Each row was made from one small tree. The marks that hang from a mark follow it in brackets, in the order of their numbers. Every link used is in the known rows. Write each row's tree.
Known rows:
Q_814[Q_741[Q_595] Q_956]: [  4.9   4.6  32.2 -12.2 -27.3  10.3   9.6  -8.0  42.9   1.6 -21.8 -17.9
  -0.1  -6.2  10.0  16.5  27.1   5.3 -11.4  26.6 -10.1 -25.2  48.7   6.8]
Q_610[Q_276 Q_595 Q_814[Q_758 Q_956]]: [-11.0  51.9   9.0  -9.6  -0.2 -12.1  -6.4   1.9  20.6  15.1 -14.4   2.8
 -34.5 -18.2   0.9   8.9  -3.2  19.8  31.7  11.4   7.1 -37.4  34.0   0.2]
Q_758[Q_274]: [  0.1   5.1  22.2  -7.0  -1.5  -5.7   8.7  -5.4  16.4   4.3 -20.3  -6.0
 -13.6 -31.8   3.3  10.4  24.0  12.2   3.8  24.3  -2.5 -10.6  21.8   5.6]
Q_758[Q_274 Q_814[Q_741[Q_595[Q_956]]]]: [ 10.4  -4.7  42.4  -5.8 -26.3   6.0  15.2  -6.1  36.5   1.8 -21.6 -11.9
   8.4 -26.7  -2.3   6.5  28.4   3.2 -15.7  35.1 -18.9  -9.9  63.8   6.7]
Q_595[Q_610 Q_956]: [ -6.2   2.6  -1.0  -9.9   0.4  -8.7   8.0   2.8  27.4  -2.9  -9.4   9.4
  -6.7 -22.9   3.7   7.6   8.6  25.1  -8.2  -0.4  -8.1  -8.1  35.8  15.0]
Q_814[Q_610]: [-15.8   1.7  13.1 -10.4   7.7  -8.4  -3.0   6.0  15.7  -4.2 -13.4  -1.7
  -8.4 -12.6  17.9   3.6   9.8  10.3  -9.5   6.5  12.5   1.3  26.3   8.0]
Q_741[Q_595[Q_610[Q_814[Q_758]] Q_956]]: [ -7.4  28.6   6.0  -2.3  -9.4   1.5  11.1  10.8  23.2  -5.7  -7.9  15.8
 -23.1 -22.7  -1.3  19.8   3.8  28.8  -3.5   1.5 -11.2  -9.8  45.0   2.6]
Q_814[Q_610[Q_595]]: [-14.1  14.9  18.4  -7.7   8.0 -19.7 -11.1   0.8  23.9  -2.9  -6.4   2.9
 -20.9  -9.3  21.4   4.6  13.7  11.8  -5.2   3.5  16.7 -13.8  29.1  -3.2]
Q_758[Q_274 Q_814[Q_610]]: [ -2.0  -1.1  19.5 -16.4   2.3  -8.3   4.7   0.9   7.7  -3.0 -18.0  -2.5
  -1.8 -20.0  10.4  -5.6  13.1   5.5  -5.8  22.8  17.7   5.0  33.2  17.7]
Q_814[Q_610[Q_274 Q_595] Q_741 Q_758]: [ -3.1  25.7  31.9 -10.0  -5.1 -25.5 -12.3  -1.2  24.3  -7.4  -2.5  -8.4
 -13.8 -10.9   1.4  11.4  11.6  16.4  -6.0  11.1  25.6 -17.8  37.9   1.4]
Q_741[Q_595[Q_956]]: [ -0.4   8.2  18.1  -6.8  -8.5   0.6   5.3   5.4  38.8   7.1 -14.6  -3.9
 -10.5 -29.1   5.9  15.9  19.1  12.0 -18.4  11.2 -18.6  -8.9  48.0   3.3]
Q_758[Q_274 Q_814[Q_610[Q_595]]]: [  1.0  12.1  25.1 -13.4   3.4 -18.5  -3.5  -5.2  15.2  -1.7 -11.3   0.5
 -12.0 -16.0  14.2  -3.8  14.9   3.9  -0.7  20.2  20.9 -10.0  37.5   4.6]
Q_741[Q_595[Q_610[Q_274 Q_276]]]: [ 43.0  14.9  -3.8 -26.7  -3.5   3.9  16.2  13.6  15.9  12.9 -25.5 -21.9
  15.3 -16.2 -10.1  -3.2  21.7  24.5 -31.6  -8.6  -9.6 -21.8  32.2  26.9]
Q_595[Q_610[Q_276] Q_956]: [  5.3   4.0  -8.4 -10.8   5.2  -2.1   5.5   4.4  20.7   8.3 -13.4   4.2
   4.6 -25.8  -6.4  -1.4   8.7  31.2  -7.1  -7.4 -16.7 -15.5  36.7  21.6]
Q_741[Q_595]: [  6.3   7.2  17.4 -14.0  -6.8   5.6   9.4   6.3  26.1   7.0 -18.3 -10.1
  -3.7 -20.3   9.3  11.9  23.6   7.0 -20.4   9.8  -8.6  -9.5  33.6   1.5]
Q_595[Q_610[Q_814] Q_956]: [-20.7  15.9   4.8  -2.0  -4.3  -4.8  13.8   8.1  23.1  -3.8 -19.5  11.3
 -18.6 -17.4   6.6   1.6   1.1  25.7  -2.0   3.1  -4.7 -10.5  35.3   7.7]
Q_610[Q_274]: [  8.0  16.0  12.5 -21.0  -0.5 -15.3   6.7  12.4  19.2   8.4 -25.1 -19.1
  -3.6 -27.2   2.2  -0.8  15.0   9.5 -14.5  11.4  11.4  -8.4  21.9  14.6]
Q_610[Q_276 Q_595 Q_814[Q_956]]: [-10.3  40.4  12.4  -9.2  -3.4  -9.4  -0.6   3.0  25.6  18.4 -25.6  -4.6
 -25.5 -10.2  10.0  -2.9   2.6  11.1  20.0   9.4   4.6 -41.4  33.9   2.3]
Q_814[Q_758[Q_274] Q_956]: [  0.5  24.3  15.3 -12.5  -6.9  -8.8  -0.2 -12.6  20.4   1.2  -9.3  -1.9
 -29.7 -35.4  -2.5  27.9  12.4  17.3  26.9  34.4   5.2 -17.8  27.9  11.8]
Q_595[Q_610[Q_274 Q_276 Q_814] Q_956]: [  4.1  25.2  -2.3 -11.1  -1.6  -8.3  14.1  17.2  17.4  11.1 -29.5  -7.3
  -5.1 -21.1  -9.3 -12.6   0.4  29.3  -9.1  -5.8  -3.9 -20.5  37.5  24.9]
Q_814[Q_741[Q_595[Q_610]]]: [ 12.7  -4.1  19.2 -12.2 -20.5  13.1  17.3  -2.6  27.7  -5.3 -17.5  -6.1
  13.0  -1.9   5.1   9.5  30.5  16.5 -27.7   5.2 -14.1 -16.0  37.5   6.1]
Q_610[Q_274 Q_276]: [ 18.2  18.3   4.8 -23.3   6.0 -10.6   5.9  15.4  13.5  20.1 -28.6 -24.4
   8.6 -28.7  -9.1  -8.8  15.1  14.0 -11.9   4.9   2.5 -17.2  25.5  22.6]
Q_814[Q_610[Q_595] Q_741]: [-18.0   5.0  35.6  -0.7  -5.3 -13.4  -9.7  -7.0  30.0  -9.0  -7.5  -2.8
  -8.6   0.2  18.7   4.0  20.2   8.8  -8.0   9.0  12.6 -18.6  37.4  -6.8]
Q_741[Q_595[Q_610]]: [ 17.5   5.7   2.9 -17.1  -7.2   7.8  15.6   5.2  20.4  -0.8 -15.4  -0.9
  -0.1 -12.1   6.4   9.8  23.0  19.5 -24.6  -0.6  -8.9 -10.2  29.7   9.8]

Which tree is each row?
[  0.7  29.2  15.8 -19.1  -2.3 -26.3 -11.1  -1.0  36.9   0.5 -15.2 -14.3
 -25.6  -8.1  17.7   6.2   6.3   8.9  -4.3  11.1  28.2 -26.4  35.5  15.6]
Q_814[Q_610[Q_274 Q_595] Q_956]
[  0.8  18.4  29.5  -6.6 -25.4  18.4  14.1   0.2  29.9  13.0 -36.3 -19.8
  -0.7  -0.4   4.8  -0.5  17.5   7.8  -2.5  19.9 -16.2 -33.8  51.1   6.6]
Q_610[Q_276 Q_814[Q_741[Q_595] Q_956]]
[ 35.1  13.1  -2.2 -19.6  -5.8   1.4  13.4  11.1  30.3  13.1 -20.9 -15.7
   9.8 -26.1 -12.0   0.2  16.9  26.4 -28.5  -9.5 -19.2 -20.5  46.7  28.2]
Q_741[Q_595[Q_610[Q_274 Q_276] Q_956]]
[ -6.9   9.2   7.5 -28.6  -1.9  -8.1  -0.4   4.6  21.7  -1.3 -17.2  -7.1
  -3.6  -7.3  19.9  -3.8   0.6   3.6  -2.0  19.9  25.5  -0.8  45.1  24.6]
Q_758[Q_814[Q_610 Q_956]]
[ -2.8  -1.0  33.3  -9.3 -22.6   8.3   2.7  -7.3  41.1  -7.8 -17.5 -13.4
  -2.9   5.3  19.5  14.1  19.7   5.4 -16.8  21.6   0.4 -17.5  52.6   8.8]
Q_814[Q_610 Q_741[Q_595] Q_956]
[-12.9  13.5  11.8  -0.8  11.6 -16.8 -14.3   0.9  29.7   6.1  -3.1   3.6
 -13.4 -19.2   8.5   1.8   7.4  18.5  -1.2  -4.1  -2.7 -23.0  45.8   5.1]
Q_814[Q_610[Q_276 Q_595[Q_956]]]
[ 20.6  13.7  -7.9 -19.8   2.6 -10.9   9.5  11.8  23.6  12.2 -18.3 -12.1
   7.0 -28.3 -13.6  -7.0   7.8  31.3 -16.8  -7.6  -8.2 -17.6  38.5  31.7]
Q_595[Q_610[Q_274 Q_276] Q_956]
[-13.8  19.2  14.3 -12.4  -1.0 -18.5 -12.4  -7.6  36.9  -2.7  -7.4   0.4
 -28.0  -5.1  24.0   9.5   8.1   9.9   4.6  10.7  19.8 -23.2  37.1   3.4]
Q_814[Q_610[Q_595] Q_956]
[  2.7   0.0  37.5  -4.9 -17.9  -4.8   3.5   3.1  45.2  -5.7 -18.3 -19.7
   2.2  -9.8   4.4   8.4  19.0   9.1 -34.0  11.8  -4.9 -10.6  59.3  10.7]
Q_814[Q_610[Q_274] Q_741[Q_595[Q_956]]]
[ 13.4  32.5  -5.9 -22.7  -6.4  -4.0  15.3  13.5  16.4  12.4 -35.7 -17.5
  -6.3  -8.6  -3.3 -12.5   0.7  23.7  -0.2   2.6   8.9 -29.7  28.1  33.4]
Q_595[Q_610[Q_274 Q_276 Q_814[Q_956]]]
[ -3.2  34.3   2.6 -14.8   7.7 -16.2 -19.0  -5.6  21.4   5.1   3.1   3.3
 -24.3 -14.0   6.7  13.1   0.7  22.6  18.4   5.3  14.7 -29.4  39.2  10.4]
Q_814[Q_610[Q_276 Q_595] Q_758 Q_956]
[  0.1  24.5  18.6 -17.1 -24.8  -4.2  18.0   4.7  29.8  -4.4 -35.0 -17.3
  -5.4   2.4   4.1  -4.7   9.3  16.3  -3.4  17.9  12.7 -27.2  34.3  19.6]
Q_595[Q_610[Q_274 Q_814[Q_741 Q_956]]]
[  8.7   2.6   4.8  -9.2  -8.4   2.1  11.1   2.2  33.8  -2.9  -9.1   4.1
  -3.0 -19.2   4.7  12.8  16.7  22.3 -23.9  -2.1 -18.4 -10.2  45.2  10.4]
Q_741[Q_595[Q_610 Q_956]]
[  7.4  15.7  27.3 -10.2  -1.5 -16.2  -7.1   0.3  24.2   5.7 -18.2 -22.0
   5.5  -4.7   0.8  -9.3  19.2  13.3 -15.3   2.4  10.2 -28.8  38.9   9.5]
Q_814[Q_610[Q_274 Q_276 Q_595] Q_741]
[-11.4   3.3  36.7   1.3  -6.3  -4.5  -0.3 -12.5  11.7 -11.7  -3.9   1.2
 -12.3 -20.0  -0.3  19.8  18.4  18.6   7.3  27.8   7.8  -5.3  34.3   4.1]
Q_814[Q_610 Q_741 Q_758[Q_274]]
[ -3.0  -1.1  34.3 -16.2 -17.6  -2.9   5.8 -12.8  25.4  -7.5 -21.5 -11.6
   1.1  -6.3  10.6  -1.2  16.5   2.5   3.5  39.1  16.4 -10.0  50.1  22.1]
Q_758[Q_274 Q_814[Q_610 Q_741 Q_956]]
[ 11.5   8.9  33.5 -16.4 -24.3  -0.6   4.7  -2.6  42.0  -4.1 -24.1 -27.9
  -0.1   1.6  11.8   9.9  19.6   3.0 -24.8  20.8   7.7 -20.2  51.7  19.2]
Q_814[Q_610[Q_274] Q_741[Q_595] Q_956]
[  4.8  -2.8  35.5 -13.3 -15.2  -0.6  14.6  -6.2  15.5   3.1 -27.0 -12.9
  11.0 -19.8  -0.8  -3.3  27.6   2.8  -3.3  36.0   2.6  -7.6  39.5   9.3]
Q_758[Q_274 Q_814[Q_741]]
[  1.5  18.9  20.8 -18.3  -4.0 -17.5  -5.5 -11.1  28.1  -2.9 -12.3  -1.5
 -23.2 -11.3  16.9   0.8  10.3   3.2  10.0  27.9  24.1 -20.7  44.9  12.3]
Q_758[Q_274 Q_814[Q_610[Q_595] Q_956]]
[ 11.0   0.6  12.3 -19.1   8.1  -2.2   5.9   3.1   0.3   7.6 -20.5  -9.2
  10.3 -19.7   1.2 -13.3  11.6   9.8  -2.4  17.7   8.7  -3.3  38.1  24.3]
Q_758[Q_274 Q_814[Q_610[Q_276]]]
[  0.9  17.9  11.4 -22.3  -1.8 -16.4  -1.1   5.3  28.8   0.0 -21.9 -19.3
 -15.1 -12.4  13.8   4.1   5.3   9.3  -9.1  14.7  25.7 -11.7  33.7  28.2]
Q_814[Q_610[Q_274] Q_956]
[-10.6  27.2   8.9 -11.7  -3.9   1.7   9.1   6.7  18.9  17.3 -33.7 -10.1
 -13.5 -13.7   6.1  -4.0   2.1  12.5  16.2  14.0  -0.7 -26.0  31.3  15.1]
Q_610[Q_276 Q_814[Q_956]]
[ -2.5  15.6  32.0  -7.6 -20.2  -3.0   3.5 -18.1  28.3  -5.3 -11.7  -5.6
 -18.0 -25.8  -5.3  26.6  19.2  15.6  22.9  40.9   0.3 -21.2  36.6   8.4]
Q_814[Q_741 Q_758[Q_274] Q_956]
[  7.0   1.5  24.8 -13.4  -2.5  -6.0   1.0   7.3  17.4   5.4 -24.4 -25.3
  16.6  -7.1  -1.5  -9.9  17.2  13.8 -21.1   7.1   7.1 -15.3  36.3  22.3]
Q_814[Q_610[Q_274 Q_276] Q_741]
[ 20.2  30.5   9.6 -19.1   5.9 -19.8  -2.7   8.9  20.9  20.8 -21.3 -19.9
  -3.9 -24.1  -5.7  -7.6  17.3  14.4  -7.9   0.3   5.7 -32.7  26.7  11.7]
Q_610[Q_274 Q_276 Q_595]
[ -9.6  26.8  33.2 -13.4 -25.2  -7.4  12.0   5.5  33.6   4.5 -40.5 -23.9
 -12.4  -6.9   4.3  -1.6  10.1   6.0   1.4  29.7  13.5 -25.1  37.0  12.3]
Q_610[Q_274 Q_814[Q_741 Q_956]]
[  1.9  25.9   4.9 -16.7  -3.6 -10.0  18.8  17.3  10.2   1.5 -32.1  -8.5
 -11.7 -11.6   2.7  -8.5   6.8  20.5 -12.4   2.5  14.8 -11.7  19.4  14.9]
Q_595[Q_610[Q_274 Q_814]]
[  7.5  12.9  15.1 -25.8  -9.6  -5.1  11.7  -4.1  21.5   7.0 -24.6 -11.4
  -8.5 -26.0   6.7   2.1  14.4   2.3   9.7  36.9   8.8 -12.2  37.6  22.2]
Q_758[Q_274 Q_814[Q_956]]
[  9.6  12.4  -0.6 -17.3  -2.3 -15.5   8.5   9.8  28.4  -1.5 -15.7  -5.5
  -3.0 -28.3  -3.9   1.8   9.4  25.1 -18.5   0.4   1.1 -10.3  35.0  23.6]
Q_595[Q_610[Q_274] Q_956]
[-11.3  37.4  29.1 -12.0 -22.5 -10.5   7.9   4.4  27.1   1.8 -28.0 -16.8
 -19.2 -15.1  -1.9  10.6   3.1  14.0  12.7  31.6  17.4 -22.7  38.0   9.6]
Q_610[Q_274 Q_814[Q_741 Q_758 Q_956]]
[  0.5  27.4  26.1 -14.1 -18.1  -1.5  12.6   7.4  26.4  15.8 -42.3 -28.9
   0.5  -6.7  -4.2 -10.3   8.2  10.6   3.8  22.2   5.0 -34.2  40.6  18.2]
Q_610[Q_274 Q_276 Q_814[Q_741 Q_956]]
[ 18.9   3.3  -2.6 -11.0  -3.3   8.4  12.3   5.8  28.3   8.8 -12.7  -0.6
   7.5 -21.8  -4.1   5.3  15.0  26.3 -21.4  -8.4 -28.6 -19.3  47.9  18.7]
Q_741[Q_595[Q_610[Q_276] Q_956]]
[  1.2   0.5  17.4 -24.4 -10.2   2.7   0.8   0.5  19.4   5.7 -22.0 -15.1
  20.9   1.7   7.7 -13.5   7.2   5.8  -4.6  20.6  11.5 -14.7  54.9  27.7]
Q_758[Q_814[Q_610[Q_276] Q_741 Q_956]]
[ -1.0  27.1  19.0 -11.2  -1.3 -28.1  -5.0   5.2  42.8   8.1 -13.9  -7.8
 -19.7 -32.5   2.1   5.7  13.8  13.9  -7.2   7.7   6.1 -24.3  39.3   4.7]
Q_610[Q_274 Q_595[Q_956]]
[ 19.6   4.0  37.8 -18.8 -31.5  10.3  16.6 -13.2  35.1   3.3 -28.5 -21.4
   5.8 -13.7   4.1   8.1  29.0  -1.0  -6.6  43.5  -7.8 -19.7  56.9  13.9]
Q_758[Q_274 Q_814[Q_741[Q_595] Q_956]]
[-11.4  -6.1  28.9 -17.2  -6.3  -2.9   3.6   3.8  16.7  -4.9 -17.8  -8.7
  17.4  -0.5  13.8 -10.7  12.1   2.8 -16.6  18.6  17.9   4.3  44.9  11.0]
Q_758[Q_814[Q_610 Q_741]]
[ 17.0  25.9   9.9 -17.7 -12.8   0.4  21.8  18.7  18.0   2.3 -34.2 -13.4
  -8.6  -8.9   4.6  -2.7  14.2  18.7 -27.2   1.4   2.5 -15.0  29.1  11.4]
Q_741[Q_595[Q_610[Q_274 Q_814]]]
[ -0.6  33.5  24.9 -10.3  -9.9  -5.2   8.1  14.7   6.7  13.2 -28.5 -16.7
   0.5 -19.2 -17.1  -2.8   7.9  20.8   3.0  15.8   6.0 -20.6  31.2  10.2]
Q_610[Q_274 Q_276 Q_814[Q_741 Q_758]]
[  4.1   2.2  41.4   0.8 -15.2   4.9   2.8 -13.3  19.6 -11.3  -5.1  -3.8
  -9.6 -15.8   1.8  26.3  26.5  15.0  -4.9  27.6  -4.3  -8.6  43.9  -0.5]
Q_814[Q_610 Q_741[Q_595] Q_758[Q_274]]
[ -8.1  10.5  25.3  -5.2   1.4 -23.3  -5.9  -6.7  28.8  -3.4  -6.3   6.1
 -19.0 -23.1  11.4   0.7  10.9   7.0   0.4  19.6  10.9 -10.3  51.9   6.3]
Q_758[Q_274 Q_814[Q_610[Q_595[Q_956]]]]
